What can hang from each mark
k143: k215 k518 k868
k518: k215 k599 k638
k868: k143 k215 k518
k889: k114
k599: k518 k930
k643: k215 k472
k930: k114
k472: k215 k643
k215: k143 k518 k643 k868
k638: k518
k114: k889 k930

In the rows, 128 means zero.
Known rows, with every way that one mark hangs from another
k599(k518 k930(k114)): [137 118  93 164 124 145 111 127 130 128 132 132 117 109 151 120 129 141
 129 128 127  82 142 140 103 134 128 129 150 110  92 142 120 159 137 126
 119 137 130 108  93 155 178  88 136]
k472(k643(k215(k143(k868)))): [146 145  95 139  84 129 123 110  90 133 141 139 138 152 143 120 142 151
 105 125 102 126 104 166 120 135  85 157 147  95  95 142 172 128 130 121
 124 127 121 157 131 144 118 152 143]
k215(k143): [131 119 134 121 103 124 141 120 129 132 146 137 122 126 121 134 142 148
 123 107 132 137 105 120 127 120 124 135 136 123 125 148 147 137 129 135
 117 108 104 137 139 122 151 175 142]
k638(k518(k599(k930))): [119 149 135 144 129 127 130 154 178 162 141  80 122  94 119 137 143 126
 119  73 135 126 146 154 105 134 129  90 167 171 105 145 119 144 160 112
  97 112 113 128 120 109 217  98 154]
k143(k215): [136 134 118 128 140 116 131 160 147 130 122 129 135 152 147 144 155 128
 127 133 123 121 138 141 136 109 131 142 116 123 137  89 103 134 134 131
 119 133 145 125 141 127 100  88 123]
k472(k643(k215(k868(k143 k518)))): [145 132  87 122 146 123  98 103  93 184 139 111 131 121 147 130 126 130
 140 170 108 101 101 147  44 174  71 158 137 125  80 200 149  97 151 128
 141 114 168  76 135 147 149 168 113]
k868(k143 k518(k215(k643))): [136 116 175  78 120  88  99 134 152 200 121 129 122 155 150 138 154 142
 161 115 112 122 123 143  56 126  99 144 124 165 108 215 116 122 148 119
 130 127 134  95 193 121 181 155 147]
k215(k143(k518 k868)): [137 125 139 138  99 138 163 121 123 105 146 161 140 147 113 127 153 181
 134 119 102 127 122 127 132 126 113 134 127 111 123  99 126 194 128 126
  99 106 133 173 184 107 114 109 165]
k638(k518): [108 128 127 130 127 126 131 131 161 129 156 127 138 125 111 117 138 124
 128 105 133 127 141 124 116 119 117  97 143 165 134 150 122 138 133 119
 111 105 108 135 136 119 173 102 149]
k143(k215 k868(k518(k599))): [143 122 131 128 135 116 151 161 137 187 109 117 131 138 155 157 160 135
 161  76  91 134 146 166 108 149 105 133 113 160 129  94  77 132 150 107
 119 143 156 134 211  96 117  65 131]
k143(k215(k643) k518(k599 k638) k868): [150 157 167 122 129 106 127 185 165 156  66 114 140 190 129 153 157 137
 186  90 100 137 154 144 114 103 159 152 151 118 147  52  84 191 151 123
 134 131 170 156 209  70 114  34 207]
k472(k215(k518) k643): [117 119  74  99 137 112 124 118 140 161 100 116 108 121 138 121 126 171
  93 135 105 121 130 168 131 124 122 166 126  94 147 107 177 123 129 130
 151 130 143  92  89 139 144 121 140]
k599(k930(k114)): [154 104 113 164 139 139 116 137 128 114 120 112 123 124 156 149 137 135
 146 125 116  86 118 129 114 129 126 138 147 131  81 148 118 144 150 119
 119 134 126 111 116 148 145 114 123]
k638(k518(k599)): [118 124 132 113 124 125 135 157 170 161 131  93 130 106 111 133 135 122
 140  65 131 142 135 134 114 121 124  89 165 165 145 145 128 132 146 111
 116 106 112 134 138 101 199 104 166]
k930(k114(k889)): [140  45 134 126 137 124 116 126 120 126 128 104  98 128 144 124 147 140
 177 129 117 123  93  99 143 136 114 163 155 131 110 155 132 124 138 126
 143 129 127 108 139 136 101 136 107]
k638(k518(k215(k143 k643) k599)): [129 128 162  66  80  92 122 160 211 198 132 100 110 139 125 134 178 140
 140  30 128 157 124 141 113  86 122 107 162 177 161 176 132 139 148 118
 117 102  96 146 149  82 241 172 234]
k599(k518(k215(k143)) k930(k114)): [153  98  77 133  91 136 128 134 167 169 129 142 105 118 163 127 177 180
 123  94 125  87 118 145 114 110 127 134 146 115 110 165 124 154 141 128
 112 117 109 126 109 143 211 144 184]
k472(k215(k143 k518 k868) k643): [135 118  56  89 135 106 138  86 147 183 120 117  82  97 134 130 151 192
  88 124  99 119 106 143 121 126 124 179 119  98 147 110 180 126 135 145
 143 102 154  86  89 127 157 210 191]
k868(k143 k215(k643) k518): [120 113 189 124 138  85 106 139 113 166 144 135 136 156 149 126 112 135
 167 117 124 124  96 128  42 146  96 161 109 150  94 217 117 135 143 125
 128 102 137  96 192 117 189 158  96]
k643(k215): [139 148 128 134 125 107 104 125 110 127 145 127 143 154 137 126 130 112
 111 142 129 128 121 129 118 126 118 138 150 116 124 157 144 113 120 122
 142 120 141 130  90 145 134 128 123]
k143(k518(k215(k868) k599 k638)): [154 123  87  87 155 136 139 146 201 197  52 102 122 118 117 147 187 155
 184 105 117 119 105 126 109 115 185 123 145 126 178  95  99 137 152 135
 150  94 167 134 152  73 170 118 233]
k215(k643): [129 149 172 112 115 104 105 134 133 126 136 119 119 155 135 129 119 113
 131 117 123 139 137 131 121 118 125 138 127 128 127 132 126 143 126 128
 135 146 134 120 126 121 137 144 151]
k868(k143(k215)): [142 120 132 133 136 115 122 160 138 144 131 134 136 143 150 150 135 142
 134 151 123 110 128 136 104 120 123 155 141 127  98 137 124 131 147 135
 101 123 148 112 170 138  96 111 102]
k599(k518): [117 142 108 129 115 144 130 123 128 143 142 150 121 116 124 101 119 139
 109 125 133 120 153 138 128 134 132 121 129 104 135 122 128 144 118 136
 130 130 130 124 108 135 164 103 146]
k518(k599 k638): [123 125 133 126 131 124 128 144 156 179  74  98 120 110 105 148 132 122
 173  81 144 144 114 122 112 124 167 126 171 128 141 126 129 120 146 129
 157 112 114 134 152 100 162 122 165]
k114(k889 k930): [119  63 162 130 124 118 137 116 116 130 158  97 104 137 137 116 127 138
 157 151 110 148 115  69 149 169 140 150 155 136 116 123 129 130 124 124
 160 120 142  99 128 128 112 143 105]
k868(k143): [131 117 140 128 124 123 118 125 121 145 132 132 133 120 123 137 117 146
 133 148 129 115 119 122  95 138 117 134 149 128  91 175 148 130 141 137
 116 115 130 116 163 140 125 144 106]
k868(k518(k215(k643(k472)) k599 k638)): [104 117 186  71 129 103 133 160 185 230  58 100 106 112 143 146 186 119
 182  33 121 145 125 159  68 126 144 137 138 152 174 137 106 119 157 101
 196 124 113 124 141  94 211 146 193]
k599(k930): [134 150 129 154 131 129 127 128 133 124 140 118 124 118 146 134 130 134
 103 136 133 110 136 154 112 141 131 123 134 128  87 125 124 144 149 124
 107 129 134 123 110 139 151 123 116]
k889(k114): [128 140 100 141 141 158 133  95 118 131 151  86 106 133 132 137  99 131
 119 128 136 145 124 108 120 136 131 139 132 134 113 118 129 134 131 134
 132 119 149 135 118 129 113 126 125]
k472(k215(k143 k518) k643): [116 107  82  91 109 107 143 104 148 169 116 126  94 116 129 127 139 194
  88 115 109 130 105 152 129 116 122 172 138  91 146 128 195 129 128 131
 144 109 118 100 102 132 165 172 162]
k868(k215): [126 116 121 148 138 123 137 139 125 121 128 139 149 137 143 122 125 140
 134 120 135 121  95 131 115 135 133 146 106 121 135 135 126 121 126 126
 123 100 129 140 128 123 154 136 105]
k114(k930): [122  94 134 143 120 129 139 130 119 117 138 113 134 141 129 147 108 133
 143 142 107 124 128  77 139 142 152 135 145 137 122 117 120 135 114 122
 148 126 130 110 121 134 132 129 133]
k643(k215(k518(k638)) k472): [ 99 123 151 129 157 111 149 117 123 156 124 144 132 143 116 149 157 158
 116 109 128 118 116 122  85 126 154 145 164  91 160 134 150 140 124 114
 191  90 135 136  56 135 158 157 163]

Rows
[119  99 132 157 154 108 172 110 125 163 112 165 156 157 116 139 141 204
 154 101 113 108 104 125  95 130 162 148 117 118 139 119 112 154 128 131
 146  82 143 160 168  94 160 139 159]	k143(k868(k215(k518(k638))))
[140 148 138 164 150 114 141 159 156 207  82 107 127 119 154 165 169 136
 177  81 113 116 145 170  72 152 144 135 136 154  92  90  69 148 181 110
 128 129 147 130 213  97 156  58 136]	k143(k215 k868(k518(k599(k930) k638)))
[128  83 127 158 137 135 111 109 138 169 112 115  88 101 140 103 150 151
 173 127 140 104 117 118 102 146 155 158 183 105  83 153 127 151 153 134
 156 124 122  98 115 138 173 108 132]	k599(k518(k638) k930(k114(k889)))
[132 121 184 114 129 101 117 183 143 141 122 109 145 157 135 137 106 155
 163 114 125 126 100 129  71 131 123 152 151 116 124 156 136 170 145 124
 108  91 156 124 170  91 184 123 140]	k868(k143(k518(k599)) k215(k643))
[172 103 139  98  94  98 110 167 185 176 101  83  99 137 171 172 180 149
 161  45 112 116 105 142 116  97 128 145 170 145 111 176 132 142 166 116
 119 137 114 122 133 108 213 179 209]	k518(k215(k143 k643) k599(k930(k114)))
[145 145 162 147 115  97 116 133 113 125 139 151 153 178 154 113 121 140
 138 104 105 127 118 145 112 132 113 154  92 124 113 114 103 148 128 128
 122 131 149 160 155 114 137 127 135]	k143(k868(k215(k643)))
[162 157 144  93 140  77  65 125 148 155 125 122 116 137 131 124 124 136
 140 162  99 107 123 122  92 131 125 175 130 104 120 131 133 158 147 150
 124 118 196  87 130 125 129 120 162]	k472(k215(k643 k868(k143(k518))))
[129 122 109  88 119 117 131 165 207 191 106 100 127 116 126 131 171 135
 141  62 122 137 129 147 130 104 132  92 154 176 163 154 118 110 149 110
 117 107 109 140 141  95 212 108 195]	k638(k518(k215 k599))
[131 117 138 117 137 105 120 146 186 252  75  93 113  91 140 161 168 154
 181  88 134 108 108 154  37 145 147 122 175 168  81 208 118 112 188 118
 130  98 119 100 198 105 229 136 145]	k868(k143 k518(k215 k599(k930) k638))
[125 150 181 136 139 116 143 169 146 119  89 154 149 178 144 141 173 136
 161 112  99 117 154 151 105 112 153 169 119  92 147  27  89 207 145 120
 151 131 163 166 159 108  87  47 174]	k143(k215(k643(k472)) k518(k638) k868)
[126 160 127  87  94 113 105 141 160 177 125 146 111 156 147 100 150 134
 114 105 124 123 159 153 121 110 133 130 116 115 157 134 114 141 121 135
 136 145 137 126 104 124 191 121 198]	k599(k518(k215(k643)))
[142 143 168 143 124 112 131 148 118  92 133 155 165 189 143 107 124 158
 151 123  95 118 123 141 113 130 118 155  92 112 132  95  96 189 124 122
 112 113 164 165 167  96 131  79 150]	k143(k518 k868(k215(k643)))
[146 142 160  99 128 109 128 136 170 170  90  96 104 129  95 153 158 145
 181  87 129 151 108  97  96 111 168 145 167 118 162 109 121 179 152 139
 153  90 151 132 162  65 178 181 246]	k215(k143(k518(k599 k638)) k643 k868)
[145  77 121 140 153 125 151 149 146 152 114  84 104 118 136 185 141 181
 136  78 109  93 127 127 102 127 136 118 182 141 120 139 136 156 151 108
 129 116 140 101 114 118 178 140 164]	k215(k518(k599(k930(k114))))
[142 137  79 125  84 119 118 111 129 162 103 135 111 113 149 103 138 158
 109 119 101 130 112 178 141 132 105 182 124  95 102 105 174 127 141 131
 124 135 114 149 147 142 118 125 137]	k472(k215(k143(k868)) k643)
[119 140 184 125 135  98 139 159 116 153 128 146 132 160 179 139 172 119
 142  88  84 122 158 174  84 147  86 165  78 143 129  74  77 164 143 103
 143 156 157 135 162 128  99  90 126]	k143(k215(k643(k472)) k868(k518))
[131 144 136 151 134 126 127 142 163 180  80  90 110  98 126 151 137 125
 146  89 149 130 126 144  98 139 173 120 179 132 100 122 127 133 165 124
 140 116 119 127 129 107 184 128 157]	k518(k599(k930) k638)
[160 148  85 121 152 120 124 133 198 220  65  83 105  94 144 160 185 140
 158  87 129 110 115 146  94 135 181 125 150 142 126 114 102 112 181 133
 139 112 158 120 124  94 197 160 205]	k518(k215(k868) k599(k930) k638)
[146 144 113 126 159 103 109  95 104 168 152 117 135 129 139 130 153 106
 138 140 111 120 113 119  81 152 104 135 117 143 130 166  99 104 132 121
 151 112 178  95 113 131 156 153 137]	k643(k215(k868(k518)))
[133 149 158  94  89  66  78 121 147 162 127 126 101 139 137 114 136 126
 113  94 122 150 119 135 139 105 130 179 131 114 133 148 152 131 133 138
 141 130 119 117 111 125 160 164 161]	k472(k215(k143 k643))
[128 126 166  67 103  53 115 129 162 199 120 102  78 127 116 148 141 172
 108  46 107 154 125 130 123 104 138 159 159 123 169 139 170 144 134 128
 149 117 128 107 112 100 200 193 202]	k472(k215(k143 k518(k599) k643))
[134 141  96 117 103 145 135 132 121  92 135 125 142 148 132 115 143 156
 107 156 122 134  94 148 117 120 101 159 161  79 128 139 174 157 122 120
 121  99 128 136 106 131 146 125 153]	k472(k643(k215(k143(k518))))
[139 117 111 111 143  99 141  97 146 212 127 108 106 120  94 172 169 178
 142  78 125 137  94  92  86 116 167 136 190 114 165 155 152 127 140 135
 175  71 150 121 108  89 196 234 230]	k643(k215(k143 k518(k599 k638) k868))
[139 142  61 108 140 133 120 107 177 219  84 148 113 106 123 114 173 147
 143 117 128 104 136 125 108 119 176 126 125 109 165 120  99 118 139 152
 159 108 150 122 112 114 188 140 219]	k599(k518(k215(k868) k638))
[142 124 125 131 166 129 119 114 147 152 102 128 132 121  94 141 139 156
 179 172 125 101 108  90  71 133 164 141 154 111 112 135 117 163 152 155
 127  84 168 113 176 106 134 132 170]	k215(k868(k143(k518(k638))))
[158 158 137 102 129  67  55 111 142 187 126 117 107 121 138 128 120 119
 128 141 110 114 122 130  94 134 125 180 127 124 101 154 137 115 150 154
 137 134 180  84 123 140 136 168 145]	k472(k215(k643 k868(k143)))
[151  67 137 149 144 126 118 124 123 125 136  93  91 121 166 125 155 144
 158 135 125 102 100 127 123 148 115 154 157 139  70 151 130 139 158 121
 127 136 136  99 122 146 126 129  94]	k599(k930(k114(k889)))
[143 136  65 104 152 131 132 121 129 179 120  82 111 125 129 153 138 159
 108 114  97 118 116 143  96 147 115 135 160 103 163 116 165 107 136 124
 157 116 181  92  67 118 161 186 197]	k472(k643(k215(k518(k599) k868)))
[135 114 143 115 124 137 130 164 147 142 115 109 125 116 110 144 122 160
 150 131 122 123 120 124  91 137 124 123 174 122 119 147 142 159 145 123
 100 109 149 120 173 109 143 100 142]	k868(k143(k518(k599)))
[125 159  95 139 116 133 120 124 183 197  98 146 115 111 145 112 164 153
 123 117 147  97 147 163 101 122 177 119 148 108 116 132 109 141 151 135
 138 117 120 132 107 125 217  99 175]	k599(k518(k215 k638) k930)
[139 134 108 129 171  98 127  82 126 174 130 126 131 147 102 158 151 160
 130 137 118 112 111  92  88 122 166 140 157 110 155 145 128 128 130 137
 178  88 174 108  87 116 161 185 198]	k643(k215(k518(k638) k868))
[103 136 165  78 119 112 124 162 193 158 134 127 127 139 141 120 175 121
 118  66 116 130 147 156 107 102 112 120 119 157 166 130 117 147 139 108
 142 124 108 142  86 127 199 127 188]	k638(k518(k215(k643(k472))))
